Known rows, with every way that one mark hangs from another
[Q861 Q461 [Q545 [Q789 [Q785 Q707]]]]: 237,-123,-228,8,1,-50,75,160,9,-91,-82,31,-476,-159,-47,234,-290,-173,33,193,-139,-112,78,-139,133,-114,32,105,-201,-168,272,-122,-88,-129,6,35,3,-121,-20,108,168
[Q545 [Q789 Q227] Q861]: 271,-113,-151,-66,8,-113,-2,166,100,-318,-126,-82,-497,-49,-274,174,-1,-126,-13,-60,-80,-91,59,-217,83,-49,-56,-18,-59,-112,229,6,-90,-354,119,-79,-42,-175,24,40,174
[Q707 Q643 [Q785 Q789]]: -47,-173,144,-141,44,-51,-75,-79,86,94,190,-83,157,-40,19,-122,42,-111,-28,19,82,9,279,8,-109,153,-102,40,-30,64,-41,109,159,208,-166,-11,-4,-122,58,16,51
[Q929 [Q633 [Q707 Q545]]]: 120,-194,-161,13,-46,40,105,-43,197,54,7,-2,-84,18,123,42,-46,-69,-40,43,44,50,87,-32,118,-29,159,66,28,-6,36,184,77,-79,-23,165,-101,-19,-96,-119,-59
[Q227 Q789]: 11,-17,-55,7,52,-59,71,73,107,-120,-31,-21,-374,-22,-155,159,62,60,-44,-23,14,-90,3,-64,35,-42,-33,-37,-9,8,40,-43,-16,-161,-103,-24,54,-14,-21,26,-12
[Q461 [Q861 [Q545 [Q789 Q227 [Q785 [Q707 Q633]]]]]]: 193,-75,-277,-90,-7,-30,25,51,196,-63,5,-104,-371,-126,-85,117,-133,-130,40,3,-55,-45,127,-219,96,-56,128,223,-159,-29,206,-69,-54,-245,-106,-54,-61,-148,-2,1,-25
[Q545 Q789 Q861]: 240,-74,-46,-62,-20,-90,-31,71,91,-253,-114,-73,-301,-89,-214,92,-42,-168,-16,-8,-61,-92,33,-125,109,-61,-69,-19,-102,-137,208,2,-84,-250,156,-86,-59,-141,33,9,161
[Q929 Q461]: 23,-123,64,10,-71,-25,9,-38,160,-72,-18,-33,-112,-34,46,-13,-95,-52,95,-57,9,23,6,-37,88,-3,67,87,-159,-61,42,-13,-34,161,-76,90,-102,19,-66,15,20
[Q785 [Q707 Q461 Q545 Q640 Q643]]: 148,-203,248,-133,-126,-24,98,95,8,192,289,29,45,24,164,-87,-143,39,-177,268,-179,-84,138,30,50,28,13,-100,15,-42,4,197,184,166,-54,-100,-146,-209,-11,5,-79
[Q707 [Q545 Q789] Q633]: 176,-211,24,2,25,98,83,361,306,18,116,58,-165,44,-303,84,-98,-140,-21,148,-117,14,298,-5,62,-7,-54,37,-223,-139,77,47,120,-137,211,-30,-203,-128,-62,67,55
[Q789 Q227 [Q545 Q861]]: 265,-71,-189,-48,9,-134,43,249,62,-190,-129,-63,-505,-11,-131,134,-32,1,-15,-166,-132,-62,90,-228,56,-30,-14,-110,147,19,161,-20,-109,-350,95,-135,47,-156,55,30,59
[Q785 Q707 [Q789 Q227 [Q545 [Q861 Q461]]]]: 162,-111,-414,-48,-53,-181,11,266,105,-10,28,-122,-482,-197,-7,251,141,-27,-104,10,-84,-76,3,-200,248,-83,95,-26,170,21,289,-39,-45,-200,-141,-14,94,-146,-8,6,11
[Q461 [Q861 [Q545 [Q789 Q227 [Q785 Q707]]]]]: 188,-53,-274,-84,-21,-70,1,22,132,-75,8,-126,-405,-135,-51,129,-84,-116,40,-9,-36,-83,65,-233,96,-45,118,201,-138,9,195,-78,-109,-273,-96,-64,-38,-129,20,-20,-23
[Q461 [Q861 [Q545 [Q789 Q227 [Q785 [Q707 Q640]]]]]]: 192,-57,-229,-105,-25,-72,45,1,147,-68,102,-129,-407,-102,-5,75,-102,-101,26,13,-56,-70,55,-224,97,-28,89,196,-144,38,184,-43,-81,-271,-157,-62,-87,-156,-8,-30,-22
[Q785 [Q707 Q633] [Q789 Q227 [Q545 [Q861 Q461]]]]: 176,-157,-419,-52,-24,-95,62,329,232,19,20,-75,-425,-190,-72,231,51,-70,-103,46,-124,-4,136,-175,265,-110,108,18,154,-38,297,-13,60,-136,-170,-8,38,-182,-39,54,-5
[Q861 Q545]: 88,-25,-43,-45,-23,-25,20,11,-13,-38,-35,-10,-54,-23,14,52,-110,-119,4,107,-38,-11,12,-66,41,-63,43,82,-11,-21,64,15,-99,18,38,15,23,-91,4,-31,87
[Q929 Q461 Q633 [Q785 [Q707 Q643]]]: 114,-268,-45,-104,-86,-76,180,-154,254,87,-46,-90,36,-79,303,-43,-275,-175,57,-6,189,121,81,-95,290,-91,309,183,-110,23,89,212,111,382,-275,323,-111,-15,-190,-130,-1
[Q545 [Q789 Q227 Q785]]: 145,-70,-251,51,98,-99,50,158,29,-179,66,-12,-694,34,-254,264,74,13,1,-99,-6,-58,129,-165,-28,-43,-20,24,-81,40,116,-53,-10,-355,-65,-64,39,-52,32,66,139
[Q785 Q707]: -20,-25,-124,-13,-57,-33,42,4,8,109,54,-16,36,-66,61,63,17,22,-138,60,3,-52,-43,-1,95,-79,133,-2,160,16,32,62,90,35,-111,0,26,27,11,-67,-57
[Q707 Q785]: -45,-98,79,-45,39,42,-12,-63,191,110,98,-16,38,-7,-114,-46,-58,-110,38,-75,68,2,186,5,-65,47,-34,99,-29,-29,-52,80,114,39,20,-7,-106,-4,51,-103,53
[Q227 [Q789 Q545 [Q785 Q707]]]: 95,-15,-212,33,64,-170,117,147,86,-57,30,-27,-728,-40,-165,314,34,112,-108,-116,-38,-146,84,-115,79,-117,47,-92,101,97,72,-86,8,-334,-178,-146,130,-30,49,5,-23
[Q707 Q461 Q633 Q640 [Q643 Q778] [Q785 Q789]]: 48,-289,501,-241,-19,126,44,-216,320,201,345,8,245,118,62,-423,-301,5,-25,198,-104,177,450,85,-65,195,-177,43,-168,-185,-59,211,413,483,-294,-154,-209,-330,-54,141,18
[Q789 Q545]: 121,-7,-68,-8,-10,-71,26,104,60,-32,5,-20,-213,-5,-25,32,-46,9,-31,-70,-44,-24,37,-65,32,-26,-3,-94,98,46,58,-24,-55,-141,60,-71,75,-26,45,-1,7
[Q785 [Q707 Q461 [Q545 Q789] Q640]]: 178,-186,100,-66,-130,-17,115,164,147,136,291,26,-224,-1,-20,54,-87,-17,-143,223,-148,-98,70,-28,137,-65,40,-31,-51,-99,104,158,116,-34,33,-65,-183,-156,-39,-64,-9
[Q461 [Q861 [Q545 Q789]]]: 168,-35,-148,-99,-39,-19,-30,-24,153,-101,-18,-125,-197,-134,-39,27,-111,-163,65,27,-13,-54,28,-191,84,-20,59,195,-197,-35,178,-72,-143,-197,-12,-24,-61,-120,-1,-11,-14
[Q461 [Q861 [Q545 [Q789 Q227 [Q785 [Q707 Q643]]]]]]: 196,-76,-213,-122,-19,-89,-2,12,88,-85,18,-130,-328,-122,-8,84,-103,-110,6,12,-42,-82,101,-226,54,-12,97,176,-133,22,178,-58,-81,-214,-132,-80,-18,-157,27,19,-28
[Q643 Q778]: -81,53,131,-2,-31,1,-39,-276,-62,-6,-54,-53,163,108,36,-225,-42,183,-36,15,45,49,-69,64,9,80,-26,-70,12,-55,-90,-76,31,125,-72,-153,87,25,-30,88,-10
[Q861 [Q545 [Q789 Q227]]]: 187,-92,-186,-40,7,-66,38,117,56,-184,-28,-31,-367,-2,-160,178,-65,-144,-15,86,-25,-37,52,-182,42,-78,18,101,-42,-34,164,14,-112,-181,42,27,45,-117,0,-1,174
[Q461 [Q861 [Q545 [Q789 Q227]]]]: 187,-58,-211,-97,-25,-35,-20,25,156,-134,-25,-132,-292,-118,-61,57,-90,-149,73,5,-28,-51,44,-231,70,-11,65,205,-179,-27,197,-69,-143,-247,-22,-22,-57,-134,-3,-1,-7
[Q929 [Q461 Q861] [Q785 [Q707 Q545]]]: 142,-214,-7,-119,-134,-47,76,-79,313,119,34,-149,-113,-169,114,-15,-206,-189,134,-47,66,26,82,-200,303,-51,269,218,-265,-8,98,42,-48,141,-93,165,-230,-44,-145,-107,-75
[Q785 [Q707 [Q545 Q789] Q633 Q640]]: 117,-178,-14,-57,-52,26,177,203,277,138,323,12,-108,27,-56,16,-85,-39,-171,222,-124,-33,142,3,142,-42,36,11,12,-15,52,154,230,-51,-91,-12,-219,-121,-83,-52,-14
[Q461 [Q861 [Q545 [Q789 [Q785 Q707]]]]]: 170,-36,-217,-89,-38,-61,-12,-24,127,-50,12,-123,-300,-150,-31,89,-103,-135,31,19,-21,-82,52,-190,102,-50,118,201,-164,-3,186,-84,-102,-226,-75,-65,-44,-116,21,-31,-23

Rows
152,-126,-212,-22,75,-104,121,141,87,-111,188,-8,-585,48,-159,192,-1,26,-99,1,-56,-45,190,-135,0,-41,1,4,-1,61,102,34,140,-248,-233,-70,0,-108,7,70,103 | [Q545 [Q789 Q227 [Q785 [Q707 Q633 Q640 Q643]]]]
215,-286,316,-154,25,47,172,223,240,22,411,33,8,153,-38,-201,-200,-64,-120,295,-202,15,370,37,-41,145,-205,-75,-192,4,-35,193,280,37,-68,-69,-280,-296,-99,148,38 | [Q707 [Q545 Q789] Q633 Q640 Q643]
213,-181,-49,-77,-78,-71,144,217,144,24,212,-41,-309,-47,-16,72,-75,-40,-134,178,-173,-142,36,-102,179,-32,-2,-56,-4,-38,140,97,85,-196,-8,-44,-208,-178,-65,-33,34 | [Q785 [Q707 [Q545 [Q789 Q227] [Q861 Q461]] Q640]]
155,-217,-83,-98,-71,-17,135,-183,401,19,-101,-153,-107,-133,224,-59,-296,-236,249,-121,194,147,71,-189,306,-58,282,315,-346,-11,151,83,-35,182,-181,316,-220,-31,-217,-135,-39 | [Q929 [Q461 Q861] Q633 Q785]
193,-61,-158,-19,52,-198,104,162,43,-122,-77,-43,-706,-114,-105,270,-91,63,-92,-56,-126,-185,131,-132,99,-87,-9,-137,43,16,143,-111,-3,-301,-146,-187,105,-125,53,90,3 | [Q227 [Q789 [Q545 [Q861 Q461]] [Q785 [Q707 Q643]]]]
194,-179,-42,-50,-133,-12,16,188,163,127,95,-16,-214,-112,-93,126,-83,-74,-90,147,-110,-120,98,-96,157,-77,131,44,-120,-170,173,64,29,-106,130,-89,-118,-121,12,-35,-71 | [Q785 [Q707 [Q461 Q861] [Q545 Q789]]]
179,-139,142,-33,8,-43,146,195,139,21,428,-12,-438,119,-88,30,-11,1,-26,120,-129,-88,131,-18,31,62,-142,-48,-218,89,14,65,58,-290,39,-95,-267,-180,-64,-19,75 | [Q707 [Q545 [Q789 Q785]] Q640]
255,-50,-56,-40,-28,-87,13,170,58,-111,-167,-31,-280,-117,-17,45,-200,-81,23,-43,-159,-78,53,-110,117,-34,-44,-115,8,-92,181,-78,-113,-186,160,-108,4,-128,44,57,45 | [Q789 [Q545 [Q861 Q461]]]
11,-48,-160,-80,-33,-84,48,-59,68,163,73,-101,-23,-129,83,83,68,-119,-9,26,133,61,-1,-118,231,-92,177,99,38,95,81,76,11,108,-167,168,35,-28,-98,-114,5 | [Q929 [Q785 Q707 Q789]]
190,-142,207,-155,-63,176,111,19,359,108,199,54,-58,4,53,-195,-352,-44,78,130,-223,106,228,-50,64,17,-15,142,-254,-209,100,96,180,129,-117,-72,-315,-264,-96,66,-109 | [Q707 [Q461 Q861] Q633 Q640]
0,-118,-256,-81,-27,-152,-13,107,-28,46,151,-107,-142,-98,96,128,249,38,-170,91,12,-38,51,-97,90,11,81,-9,182,131,122,63,88,43,-324,33,139,-110,-14,46,-37 | [Q785 [Q707 Q643] [Q789 Q227]]
160,-35,-74,-29,26,-137,70,145,135,-193,-110,-62,-538,-66,-189,188,-3,8,-53,-91,-67,-128,26,-137,96,-66,-49,-119,49,-6,120,-60,-86,-306,-3,-116,72,-92,19,23,15 | [Q227 [Q789 [Q545 Q861]]]
-25,-91,39,-82,-42,15,48,-110,19,123,38,-2,305,21,110,-163,-140,83,-215,164,-36,33,124,73,45,13,89,-55,166,-42,-48,89,264,280,-251,-92,63,-45,-11,92,-84 | [Q785 [Q707 Q633 [Q643 Q778]]]
313,-195,-72,2,21,-86,46,387,86,-121,-22,-11,-627,-53,-251,241,-87,-108,48,45,-196,-155,211,-139,91,2,-95,-42,-273,-133,202,-85,-86,-391,286,-126,-175,-221,-8,99,134 | [Q707 [Q545 [Q789 Q227 Q785] [Q861 Q461]]]
242,-347,-50,-81,-103,81,-12,-40,353,60,100,-17,-371,-55,-183,58,-90,-171,17,-13,-86,-35,325,-221,33,24,101,131,-119,-186,64,157,58,-230,118,9,-221,-139,20,-81,-36 | [Q633 [Q707 [Q461 Q861] [Q545 [Q789 Q227]] Q785]]
195,-221,336,-145,-15,-64,111,134,48,-20,426,-31,-75,137,54,-174,-67,-18,-120,246,-146,-83,188,7,-62,183,-213,-141,-158,106,-39,162,125,-42,-34,-85,-207,-247,-49,80,58 | [Q707 [Q545 Q789] Q640 Q643]
196,-204,-185,-30,-63,-55,87,-60,349,-111,-46,-123,-376,-112,128,74,-241,-186,166,-61,81,37,74,-149,218,-60,208,305,-345,-64,245,4,-65,-3,-173,153,-184,-77,-124,-61,12 | [Q929 [Q461 [Q861 [Q545 [Q789 Q785]]]] Q633]
13,-208,82,-44,13,2,-35,199,270,208,267,-59,-115,-29,-212,61,117,-171,45,32,23,-33,274,3,21,89,-89,96,-185,-4,6,67,56,-69,175,-24,-207,-120,1,-101,63 | [Q707 Q545 [Q785 Q789]]
293,-95,-125,-6,36,-104,7,151,24,-228,-168,-19,-596,-158,-183,205,-187,-153,72,-9,-148,-134,123,-141,121,-66,-83,-14,-246,-196,280,-136,-79,-319,111,-122,-80,-165,26,129,188 | [Q545 [Q789 Q785] [Q861 Q461]]
183,-54,-89,-18,27,-128,69,183,146,-197,-145,-46,-554,-99,-170,192,-76,1,-27,-57,-103,-142,37,-151,113,-70,-62,-111,-6,-54,162,-100,-92,-304,9,-95,58,-100,2,70,26 | [Q227 [Q789 [Q545 [Q861 Q461]]]]
89,-157,-194,-83,0,-37,104,165,201,180,106,-68,-154,-85,-48,142,44,-130,-3,51,51,81,164,-154,234,-84,164,108,-14,64,92,101,73,34,-100,152,-59,-113,-134,-70,2 | [Q929 [Q785 [Q707 Q545 Q633] [Q789 Q227]]]
226,-385,252,-152,-108,58,61,-149,251,83,325,18,-144,62,20,-137,-169,-114,-90,142,-130,-23,359,-95,-52,111,-31,-14,-48,-92,-63,308,209,0,-32,-1,-254,-215,-1,-33,0 | [Q633 [Q707 Q461 [Q545 Q789] Q640 Q643 Q785]]
328,-274,244,-117,-58,-48,-44,208,38,14,103,1,-318,-38,-88,25,-192,-83,14,154,-190,-125,367,-92,-42,100,-59,-16,-406,-172,130,16,6,-95,200,-230,-145,-302,64,180,-36 | [Q707 [Q461 Q861] [Q545 [Q789 Q785]] Q643]
105,-368,288,-213,68,60,134,215,408,203,550,-25,1,120,-62,-200,-89,-118,-42,182,-131,74,544,12,-83,227,-216,51,-154,73,-72,243,365,123,-173,-42,-366,-350,-86,43,39 | [Q707 Q545 Q633 Q640 Q643 [Q785 [Q789 Q227]]]
153,-276,359,-181,0,-32,-26,110,108,94,113,-47,159,5,-90,-136,-141,-198,-29,72,-97,-100,400,14,-97,174,-155,-60,-140,-57,-60,154,127,52,218,-167,-223,-253,82,-15,64 | [Q707 [Q545 Q861] Q643 Q785]
210,-31,-117,-32,-27,-133,101,82,50,123,193,-15,-580,-43,62,138,-143,87,-51,-77,-150,-83,144,-99,79,-86,96,-45,43,74,98,-27,43,-228,-148,-228,-10,-127,82,-27,-63 | [Q789 Q545 [Q785 [Q707 [Q461 Q861] Q640]]]
204,-123,-217,-50,36,-83,78,140,28,-119,29,-7,-431,-4,-138,207,-120,-117,-69,101,-69,-40,188,-160,24,-94,55,93,-14,-3,143,32,9,-149,-98,-42,55,-161,25,47,147 | [Q861 [Q545 [Q789 Q227 [Q785 [Q707 Q633 Q643]]]]]
92,-59,-287,-6,25,-134,-29,229,89,-72,91,-102,-461,-63,-76,185,236,11,2,-81,0,9,36,-163,90,0,-2,-12,74,114,175,-54,-96,-221,-99,8,110,-107,-16,41,31 | [Q785 [Q789 Q227 Q545]]
144,-270,-114,-69,-62,11,-20,-23,260,63,108,-67,-251,-63,-108,76,91,-159,-17,-47,-49,-17,252,-158,74,45,60,61,48,-35,20,163,47,-204,47,38,-174,-132,-4,-106,6 | [Q633 [Q707 [Q545 Q861] [Q785 [Q789 Q227]]]]
108,-187,-105,-27,-79,-7,68,-86,361,-55,-73,-116,-139,-104,187,-42,-196,-129,163,-82,94,68,21,-87,209,-15,196,253,-292,-64,176,24,-27,90,-170,180,-199,-23,-143,-61,-70 | [Q929 [Q461 Q861] Q633]
17,-120,-271,-69,-13,-35,121,164,233,112,330,-64,-260,-48,35,98,156,33,-135,113,-56,57,68,-86,178,-44,73,82,139,95,134,107,196,-5,-396,76,-75,-148,-120,-25,-36 | [Q785 [Q707 Q633 Q640] [Q789 Q227]]
118,-132,145,-170,-124,-19,65,-92,40,138,209,-29,78,-60,255,-154,-171,38,-138,183,-128,-57,69,-37,53,19,70,-9,25,-32,50,150,167,172,-242,-84,-89,-175,-1,11,-133 | [Q785 [Q707 [Q461 Q861] Q640 Q643]]
139,-172,-298,-38,-62,-128,7,342,97,69,97,-98,-390,-170,-55,255,181,-58,-91,116,-106,-102,53,-136,240,-39,69,5,22,-19,246,-6,-20,-169,-23,6,-53,-185,-61,2,1 | [Q785 [Q707 [Q545 [Q861 Q461]]] [Q789 Q227]]
159,-59,-200,3,44,-116,117,170,195,-30,5,-14,-742,-82,-193,298,-79,78,-60,-84,-95,-111,180,-140,107,-118,73,-23,-4,-3,128,-91,36,-311,-158,-180,65,-96,34,41,-76 | [Q227 [Q789 Q545 [Q785 [Q707 [Q461 Q861] Q633]]]]
286,-124,-213,-61,37,-191,32,154,-8,-239,-58,-72,-651,-66,-213,249,-7,-63,-77,-71,-105,-135,154,-204,68,-72,-5,-43,-8,-33,204,0,-4,-370,-35,-174,7,-199,72,57,154 | [Q545 [Q789 Q227 [Q785 [Q707 Q643]]] Q861]
45,-78,-78,-89,-9,27,125,-45,139,169,-5,-19,104,-61,37,6,-155,-120,-17,27,69,92,103,-75,178,-115,189,93,44,12,-1,115,123,165,-112,135,-36,-10,-88,-92,-11 | [Q929 [Q785 [Q707 Q633]]]
252,-152,-312,1,19,-68,92,226,12,-136,-96,26,-623,-136,-80,283,-259,-152,35,155,-144,-113,103,-208,120,-111,33,104,-165,-146,290,-130,-93,-198,-20,39,18,-138,-27,136,184 | [Q861 Q461 [Q545 [Q789 Q227 [Q785 Q707]]]]
139,-258,-51,-116,-52,-20,-37,-195,159,16,40,-72,-71,-112,93,-62,-57,-132,-62,-15,-40,0,254,-130,10,80,33,-4,120,-19,14,141,103,4,-160,52,-21,-114,33,3,-4 | [Q633 [Q707 Q643 [Q785 [Q789 [Q545 [Q861 Q461]]]]]]
161,-124,-53,-23,26,-61,85,66,75,-37,180,25,-422,10,-116,127,-100,-24,-88,70,-69,-50,190,-53,26,-60,4,11,-87,-40,105,50,151,-110,-149,-96,-33,-115,26,67,90 | [Q545 [Q789 [Q785 [Q707 Q461 Q633 Q640 Q643]]]]
252,-159,-230,-18,5,-29,66,222,64,-200,-137,17,-461,-121,-87,185,-271,-186,66,177,-133,-81,66,-204,99,-72,-23,101,-195,-193,281,-107,-134,-151,59,96,-1,-141,-54,146,186 | [Q861 Q461 [Q545 [Q789 Q227]]]
333,-127,-235,-12,59,-131,36,241,35,-291,-164,-26,-795,-126,-233,283,-144,-110,73,-67,-170,-133,150,-235,102,-57,-76,-9,-205,-166,302,-139,-85,-418,77,-116,-67,-204,20,154,202 | [Q545 [Q789 Q227 Q785] [Q861 Q461]]
170,-162,23,-101,-138,84,42,-274,180,46,139,-13,-159,-30,180,-120,-125,-8,-10,40,-124,36,75,-146,62,14,108,66,12,-85,15,164,63,-55,-176,44,-171,-123,-53,-52,-135 | [Q633 [Q707 [Q461 Q861] Q640]]
